Every row comes from one small tree of marks. Brackets hold a mark, then the marks that hang from it, in the order of their numbers. Every link used is in the known rows. Which tree was each row made from?
Known rows:
(J554 (J657 J95 J278 J439 J840 J976)): 34.0 45.2 -20.8 -38.1 0.4 33.9 32.8 -18.3 0.5 -33.8 -27.1 4.4 9.6 -20.2
 -3.2 18.9 28.2 -0.7 3.4 65.0 -0.8 9.9 -52.0
(J705 (J353 (J701 (J657 J278)))): 37.6 20.9 -1.4 -3.3 -19.3 21.8 21.1 -10.2 5.8 -31.3 -2.9 23.8 0.3 -19.8
 -26.8 15.1 30.2 48.8 -2.7 34.7 13.6 14.9 0.5
(J701 (J353 J705) (J657 J976)): 35.0 25.8 -10.7 -12.8 -20.9 15.7 11.7 1.3 1.2 -56.1 21.4 38.0 6.4 -24.4
 -29.9 20.0 23.9 40.7 -4.3 49.7 25.0 -20.0 42.4
(J701 J353 (J657 J95)): 37.4 17.3 -9.7 -11.0 -16.5 12.5 12.5 -18.1 11.0 -45.7 1.7 21.2 1.0 -13.2
 -28.6 16.4 23.7 46.5 5.7 58.8 9.8 4.0 19.2
(J353 (J554 (J657 J278 J439)) J705): 37.9 23.4 -18.2 -10.3 -13.5 38.6 23.8 16.2 -1.9 -27.1 2.1 23.3 -0.6
 -27.0 -13.2 19.0 28.4 12.4 -24.5 9.0 32.0 -12.9 -41.0
(J705 J353 (J657 J278)): 37.2 3.1 4.4 -9.8 -22.8 21.0 23.9 -3.9 2.1 -23.7 -19.9 1.2 14.2 -28.1
 -13.7 19.1 33.8 51.6 -10.0 33.6 31.4 21.0 -4.1
(J554 J657): 35.4 3.1 -3.8 -4.1 -10.4 29.1 17.3 20.4 -3.4 -31.0 -5.4 6.8 16.0 -16.1
 -15.3 1.9 33.3 29.7 -18.9 26.2 27.5 4.3 13.1
(J705 J353 J657): 35.9 -1.7 8.9 -1.3 -23.9 20.3 15.5 7.3 -7.0 -26.1 -11.2 -2.1 11.8 -20.4
 -15.0 8.5 32.4 54.5 -14.2 25.8 32.6 18.0 17.2
(J353 (J554 (J657 J95 J278 J840 J976)) J701): 33.9 42.2 -19.1 -10.5 -6.4 40.0 26.3 5.3 1.9 -37.1 -22.5 -6.1 4.4 -17.9
 -16.7 23.8 40.6 -7.9 -5.3 51.8 9.5 -4.2 -56.4
(J439 J657): 36.3 14.1 -15.6 -9.9 -12.5 23.0 16.7 11.3 -10.0 -28.2 7.2 12.8 15.0
 -20.9 -24.0 3.5 25.2 42.8 -5.0 25.8 28.4 2.1 2.0
(J705 J353 (J657 J439 J976)): 34.8 19.0 7.3 -22.4 -15.2 23.7 17.1 -0.8 -18.8 -32.9 -15.6 7.5 10.9
 -19.1 -6.1 13.0 28.3 35.2 -3.5 44.1 25.4 15.8 2.8
(J353 J701): 36.8 17.1 -6.2 2.7 -9.4 21.8 16.7 13.7 -3.3 -30.1 9.7 12.7 13.5 -11.1
 -26.0 10.7 35.2 32.8 -7.5 34.4 15.5 -5.0 8.1
(J657 J278 J976): 37.0 21.7 -13.0 -25.9 -7.7 25.8 24.3 0.6 0.1 -33.2 -9.1 12.0 13.4 -21.8
 -17.8 20.8 29.8 25.3 -0.1 50.9 24.7 -7.6 -11.5
(J701 (J353 J554) (J657 J95 J439 J840 J976)): 34.8 44.3 -21.3 -27.4 -13.9 22.7 16.9 -26.9 -1.9 -42.7 -1.3 33.0 -11.9
 -14.3 -19.8 16.1 20.5 17.7 12.3 67.1 -1.1 -2.3 -24.0
(J701 J353 (J657 J95 J278 J439 J554 J976)): 37.3 47.5 -16.9 -44.1 -8.4 19.0 24.5 -48.0 0.2 -54.7 -9.5 43.8 -10.3
 -10.9 -20.9 38.6 21.1 13.8 21.2 83.1 5.8 2.1 -38.2
(J657 J95 J278 J439 J554): 39.5 36.7 -17.9 -33.3 -4.0 25.2 28.7 -31.6 -0.5 -33.9 -13.7 20.5 -11.7
 -10.2 -16.1 33.1 24.3 9.2 9.5 51.6 9.1 4.8 -65.8
(J95 (J657 J278 J439 J554)): 37.5 22.6 -18.3 -27.0 -11.4 23.0 28.4 -23.7 -3.2 -28.2 -11.6 44.7 -15.6
 -14.1 -16.9 31.3 32.3 8.9 -7.5 47.1 17.4 17.2 -40.3
(J554 (J657 J976)): 33.7 13.2 -5.4 -15.5 -6.4 31.2 16.4 23.0 -9.8 -39.9 -10.8 5.2 20.2 -17.3
 -13.9 6.5 32.3 15.7 -14.0 38.8 30.1 -2.4 15.6
(J701 (J657 J95 J278 J439 J554 J840 J976)): 34.9 57.4 -24.6 -46.7 -7.4 25.8 33.4 -45.1 -1.8 -42.0 -13.8 30.8 -22.0
 -13.7 -15.5 31.4 24.1 3.4 23.5 69.7 -3.8 10.5 -69.1
(J705 (J353 J554 (J701 J657))): 37.0 15.9 1.4 11.0 -24.2 26.6 9.4 10.8 -7.4 -31.5 6.7 19.2 -13.6 -14.1
 -30.0 5.8 29.2 41.5 -10.9 11.6 22.2 8.5 6.3

Write each row's tree:
34.0 35.3 -16.7 -25.5 -17.5 21.6 18.2 -17.6 -9.2 -35.4 8.7 48.9 -3.8
 -16.8 -18.3 8.2 24.8 26.3 4.8 53.3 6.5 -3.9 -6.7
(J701 (J353 J554) (J657 J439 J840 J976))
35.9 37.2 -24.7 -31.0 -4.4 26.3 22.4 -5.7 -2.5 -40.9 -17.3 -3.5 14.5
 -25.2 -21.6 23.2 23.1 20.4 11.3 59.6 23.4 -2.2 -37.8
(J439 (J657 J95 J278 J976))
35.8 56.3 -24.1 -47.3 -2.4 28.5 34.6 -38.3 -5.9 -38.4 -18.6 21.6 -10.8
 -12.8 -11.7 36.0 27.6 -4.3 15.1 66.3 -1.1 -0.1 -76.0
(J657 J95 J278 J439 J554 J840 J976)
36.6 17.4 -11.1 -3.2 -23.9 13.2 12.8 -0.6 6.9 -46.3 25.8 39.8 5.3 -24.3
 -31.5 18.3 23.2 54.0 -10.9 34.9 23.0 -14.1 41.0
(J701 (J353 J705) J657)
33.8 43.3 -18.0 -26.8 -8.4 25.2 24.2 -16.0 -7.0 -47.2 -11.4 6.0 -11.4
 -11.5 -19.3 26.8 30.3 3.8 7.9 55.4 9.5 -2.9 -33.7
(J657 J95 J554 J840 J976)
33.5 42.6 -11.8 3.2 -19.7 21.0 23.7 -3.8 -2.5 -43.9 6.6 0.8 -4.6 -15.8
 -25.2 38.4 40.7 15.2 -2.2 44.6 12.2 -6.8 -36.8
(J353 J701 (J705 (J657 J95 J554 J840)))
38.6 30.4 -4.3 -5.5 -9.0 39.3 21.3 -3.1 -3.3 -30.3 -24.3 0.4 -7.9 -15.7
 -13.4 17.6 30.1 8.9 -14.5 29.1 13.2 10.5 -54.3
(J705 (J353 (J554 (J657 J95 J278 J439)) J701))
36.8 30.0 -21.5 -20.8 -9.8 23.7 30.8 -21.2 15.3 -25.7 -15.5 0.5 5.8
 -22.3 -17.8 21.8 31.3 26.1 3.1 52.7 2.0 6.5 -40.6
(J657 J95 J278 J840)
37.2 36.8 -22.1 -23.9 -11.1 23.8 33.2 -30.4 8.0 -32.3 -15.5 10.7 -11.6
 -17.6 -20.5 32.0 32.8 14.2 5.2 49.6 5.9 5.3 -56.7
(J657 J95 J278 J554 J840)
39.6 31.0 -18.3 -29.3 -3.0 25.2 26.9 -21.6 6.5 -26.7 -13.1 9.8 0.5 -15.1
 -14.2 22.3 22.6 22.5 6.7 53.1 5.0 6.0 -49.1
(J657 J95 J278 J439)
34.3 24.3 -9.7 -16.5 -4.0 32.4 16.1 16.2 -4.1 -48.0 -22.5 -13.5 10.8
 -14.4 -15.3 13.8 29.0 8.0 -6.5 52.3 23.3 0.6 -4.5
(J554 (J657 J95 J976))
37.6 38.2 -23.6 -30.8 -4.4 25.5 33.3 -33.8 9.3 -21.5 -12.8 10.0 2.3
 -18.6 -10.9 20.5 25.5 21.4 8.8 56.8 -8.8 9.3 -56.6
(J657 J95 J278 J439 J840)
34.3 31.5 -20.4 -13.0 -19.6 33.3 25.4 6.8 3.9 -42.9 0.0 27.7 14.4 -35.2
 -17.5 26.4 33.8 12.8 -21.5 40.7 27.6 -27.1 -11.5
(J701 (J353 (J554 (J657 J278 J840 J976)) J705))
36.0 24.4 8.4 3.1 -19.6 21.6 16.2 -7.0 -10.5 -43.5 -15.0 -7.7 -5.7 -7.2
 -22.6 30.8 37.3 27.6 -3.1 40.1 22.2 16.4 -19.4
(J705 (J353 J701) (J657 J95 J554))
33.8 41.5 -25.5 -40.9 -9.4 24.8 34.2 -31.1 -6.5 -32.7 -15.9 43.9 -12.2
 -17.6 -11.7 32.1 35.2 -5.1 -2.0 64.1 6.7 13.8 -52.4
(J95 (J657 J278 J439 J554 J840 J976))
36.1 26.2 -19.7 -33.4 -6.1 25.4 24.7 -12.7 -2.4 -30.2 -16.6 31.7 2.6
 -20.3 -12.8 24.1 29.6 10.4 -4.9 62.8 14.8 12.0 -22.5
(J95 (J657 J278 J439 J976))
36.7 19.8 -12.4 -4.5 -14.3 37.5 14.6 26.4 -11.3 -30.4 9.4 21.2 -3.0
 -22.0 -14.8 9.4 27.2 14.2 -28.2 3.1 30.7 -13.6 -18.1
(J353 (J554 (J657 J439)) J705)
35.4 31.6 -7.4 -37.9 -9.7 25.3 28.7 -17.0 -14.8 -34.7 -15.0 25.9 5.7
 -15.1 -9.4 33.5 34.1 11.0 7.9 60.8 26.1 7.4 -52.3
(J705 (J657 J278 J439 J554 J976))
36.6 19.8 -14.5 -19.0 -12.2 22.2 20.1 -13.4 -11.8 -32.3 -2.6 39.9 -17.3
 -7.6 -18.2 22.6 31.5 9.9 -11.8 40.7 18.2 15.6 -19.5
(J95 (J657 J439 J554))
